What can hang from each mark
W: R S
C: Q Y
L: C X
R: U W
H: A T
D: X
Q: C
U: R
P: R
S: P
Y: N
V: X Z
A: H L W

Each row was made from one small tree. Brackets hold a mark, then the marks that hang from it, in alphabetical order. Every link used is in the known rows. Write each row's tree.
Known rows
(W (R U) (S P)): [-16  -1 -15  42  23  24  12 -12   0 -26 -29  -5  36  12  10  39  16 -26
  28  17   6 -25 -37   9  -2  20  46   7 -11]
(D X): [ -1 -11  -8 -19  34   0  51  -8  33 -17   8  -6   4  -2  27  -1 -25 -12
  14  20   5  -6 -22  10 -27 -21   0  30 -24]
(R U (W S)): [-29 -27  11  23   6  48 -14 -29   0  -7  13   3   1  29  29 -17   5  -1
  26   0  12  -1 -40  10   2  -2 -10  16  -4]
(P R): [  7  16   1  -9  30  -6  21  -8  21 -21  21  -3  21  12  37  18 -30 -12
   3  24  -2 -14 -23   4   1 -15  19   8  -8]
(A L (W (S P))): [ 14 -26 -39   0  20  -1 -19 -29  -1 -12 -27   6  30  -9 -17  28  -2  -9
  16   4  -2 -28 -22   8 -19   5  29 -22  -9]
(Q (C (Y N))): [-10 -26 -26  -8  33  21  18 -11   8 -18   7  14  35 -15  43 -20 -26  18
  24  21  -6 -19 -25  30  24  28   6  24 -14]
(S (P R)): [  7  -6 -16 -11  38  -1   8  12  27 -29  15  -4  15  14  35  24 -23  -3
   3  12 -19 -14 -16   1   0   7  26  -4 -26]
(U (R (W (S P)))): [ -2  -3 -28  14  21  29  16 -14  11  -5  18  -8   9  25  26 -18  -8  -3
  29  28   4  -9 -32   6  11   8   3   2   1]
(V X Z): [-17  19   9 -51  37 -13  64 -10  16 -49  -3 -35  38 -16  46 -10 -46 -22
  15  12 -17   8 -22  -8  27  -4  18   7  11]
(A (H T) (L (C Y)) W): [ 13 -17 -24 -26   4 -16 -41  -9  -4  -3 -19  16  22 -17 -15  29 -30  15
   2   7  -4   4  -5   0 -20  -3  14 -33  -2]
(P (R U W)): [  0  -2  14   7  18  19 -12 -10  15 -12  42  -4   7  35  42   8 -19   2
   0  11   3  -2 -28   2  -3 -16   5   6 -11]
(H (A W) T): [ -5   9  21 -25   1 -21  10  13  10 -24   0 -20  -2  16  20 -13 -65 -21
  26  -6  15  25   9   6 -22  -5 -15  -8  -3]
(R W): [ -5 -17   3  -9  13  29  10 -20   5  -1  36  -7 -11  13  37 -31 -25   0
  16  -1   2   5 -41   0   7 -10  -7  10  -2]
(Y N): [  0 -19 -14 -10  29   5  20 -13  22 -25   5   7  14  -9  28 -15 -13  -8
  17  19  -8 -15 -21   2   3  10  -2  27 -14]
(A H (L X) W): [ 28 -19 -13 -33  34 -25 -17 -29  -2   7 -31  14  15 -27 -30  31 -17   6
  -6  10   7  -8   2  -2 -17  -7  12 -11  -4]
(H (A L (W R S)) T): [  2   9   0   3   1 -22   2   4  -1 -28 -16 -19  25   8  -3  18 -46 -35
  20   5  23   9  -5   4 -39  -2   8 -23  -1]
(A H): [ -5   0  14 -22  24  -2  21 -22  11  -1  -7   8   7   0  10   4 -11 -17
   8  29   2   2 -26  -4   8  -2   9  21  -4]
(R U): [-13 -17  30  -9  21  20  11 -12  15 -14   0   7   3  18  30  -7   4 -15
  29   6   1   5 -15  11   8   1  -4  34 -17]
(V X): [-18  12  12 -38  41  -2  36 -16  19 -31  -3 -15  23  -9  34 -16 -32  -9
  32  13 -15   0 -15   9  17   4  14  17   5]
(L (C Q)): [-16 -10   0 -32  13  35  25  15  -4 -27   3   7   0 -13  53  -6 -39  11
  28   7 -13  -5 -25   6  19 -10   7  13  -4]
(A (H T) (L (C Y) X)): [  0 -16 -20 -35  32 -14  -8   9   8 -22 -25  20  23 -34   1  28 -37  20
  -2  14   0   9   7   4 -15  -2  -5 -13  -9]
(H (A L (W (R U)))): [ 15  -8  12 -13  13  -7   0  -1   1 -12  -3  -6  19   9   7  10 -20 -28
  18  11  13   0 -12   0 -26  -5  17  -1 -10]
(L (C Q Y) X): [ -4 -13 -22 -49  34  21   8  19   4 -23 -26  22   6 -45  47   7 -47  54
  23  -3  -7 -10   8  20  16 -11   7  11  -3]
(H (A L W) T): [  6  -1  12 -24   4 -25   0  11   9 -25  -1 -14   8  10   6  -1 -54 -26
  18  -2  14  21   7   3 -35  -6 -12 -18  -9]
(U (R W)): [  7   0 -11  -1  19  24  23 -13  13   2  32  -9  -1  25  32 -30 -15  -5
  27  27   5   2 -29   3  14  -1  -5  12   3]

Write each row's tree
[-10   0   4  21  16  23 -13 -18  11 -15  28  -2  17  33  37  14 -14   0
   4  16   8 -12 -33   7  -5 -14   9   3  -6]
(P (R U (W S)))
[ 20  -5   2 -25  26 -17  11   3   2 -16 -12  -8  18 -11   6  11 -37 -16
  15   6  15  -3   0   2 -26  -7  13  -4  -7]
(H (A (L X) (W R)))
[  2  13 -18  18   5 -17 -14 -23 -10  -4 -35 -10  23   5 -25  45 -21 -14
   9  11  11  -6 -19  -3 -13  11  39 -26   6]
(A (H T) (W R (S P)))
[ -8 -14  -4 -23  17  -5   4   6   3 -24  -5   9  19 -12   6  19 -31 -11
   2  21  -4  12 -16  -5 -13   0  -5 -11  -9]
(A (H T) (L C))
[ -3   2 -22  13  17  29  22 -21   9  -2  18  -8   9  23  26 -23 -10  -7
  31  31  10  -8 -34   8  12   1  -1   8   8]
(U (R (W S)))
[-19   9  -2  42  17  23  23 -27  -5 -19 -28  -4  37   8  11  29  13 -33
  32  23  18 -23 -42  12   1   7  38  19   2]
(W (R U) S)
[-20  -5 -22  20  29  15   6 -12  15 -32 -18   3  31  13  22  28  -4 -11
  19  21  -1 -27 -26  13  -2  11  25   1 -13]
(W (S (P (R U))))
[  8  -9   1 -27  37 -26   8  -8  11 -16 -22   8  17 -21 -16  28 -27 -10
  -8  17  10  12   4  -2 -19  -4  -8  -2 -12]
(A (H T) (L X))
[  3 -18  -7   0  30  16 -14  10  22 -23  30  -4   6  30  38  16 -15   7
   1   3 -16  -5 -20  -1  -2   6  16  -6 -29]
(S (P (R U W)))
[  6  -8   5 -15  20 -18   4 -15  10 -11  -9   8  19  -3 -14  24 -13 -27
  -5  26   5  12 -17  -7 -19  -2   2  -3 -12]
(A (H T) L)
[-27 -34   1  24  11  48 -22 -18   4 -11  13   2   0  33  29 -11   6   5
  23  -4   4  -2 -36   9   0   8  -4   7 -13]
(R U (W (S P)))
[ 26 -17  -8 -22  17 -18 -22 -36  -3  12 -17  13  18  -9 -28  27  -3 -11
  -3  19   2  -8 -20  -7 -16  -6  22 -11  -5]
(A H L W)
[  2  -7  -5 -37  12 -23  -9  28   8 -33 -13  -6  12 -12  16   2 -71   6
  20 -11  10  19  24  11 -33  -6 -16 -25  -6]
(H (A (L (C Y) X) W) T)
[  6   5   9 -21   5 -22 -10 -23   1   5 -14  -3   0   5 -11  11 -35  -7
   8   4   7  12  -6  -2  -6  -3   6  -9   5]
(A (H T) W)
[  5 -10  -7 -26  -2 -14 -21  23   5 -30  -5  -1  14  -1  15   4 -57   0
  16  -1   7  14   9   4 -35  -4  -6 -23 -10]
(H (A (L (C Q (Y N))) W) T)
[-17  -1 -30  15  30  10  14 -13  15 -32 -17   0  32   7  22  27 -12 -11
  18  22  -2 -30 -29  12  -1   9  27  -3 -10]
(W (S (P R)))
[-18 -21 -21  12  15  36   1 -21   4 -12  16  -5   3  13  28 -15 -16   3
  19   2   1 -10 -46   4   3   3   4  -3  -3]
(R (W (S P)))
[  9  -8 -24  -9  22 -29 -21 -31  -6  -7 -50   8  26 -24 -42  42 -27   1
  -1   8  19  -7   5   6 -28  -3   6 -26   4]
(A (H T) (L X) (W S))
[  7 -12 -18  -6  32  10  -3   9  22 -23  31  -7   7  21  38  14 -26   6
  -1   6 -17 -10 -25  -3  -1   4  21 -11 -24]
(S (P (R W)))
[  2   1 -10 -13  18 -31  -8  17  10 -39 -19 -14  21   3   2  24 -62 -10
  10  -2  17   8  20   9 -42  -2  -6 -32 -10]
(H (A (L X) (W (S (P R)))) T)
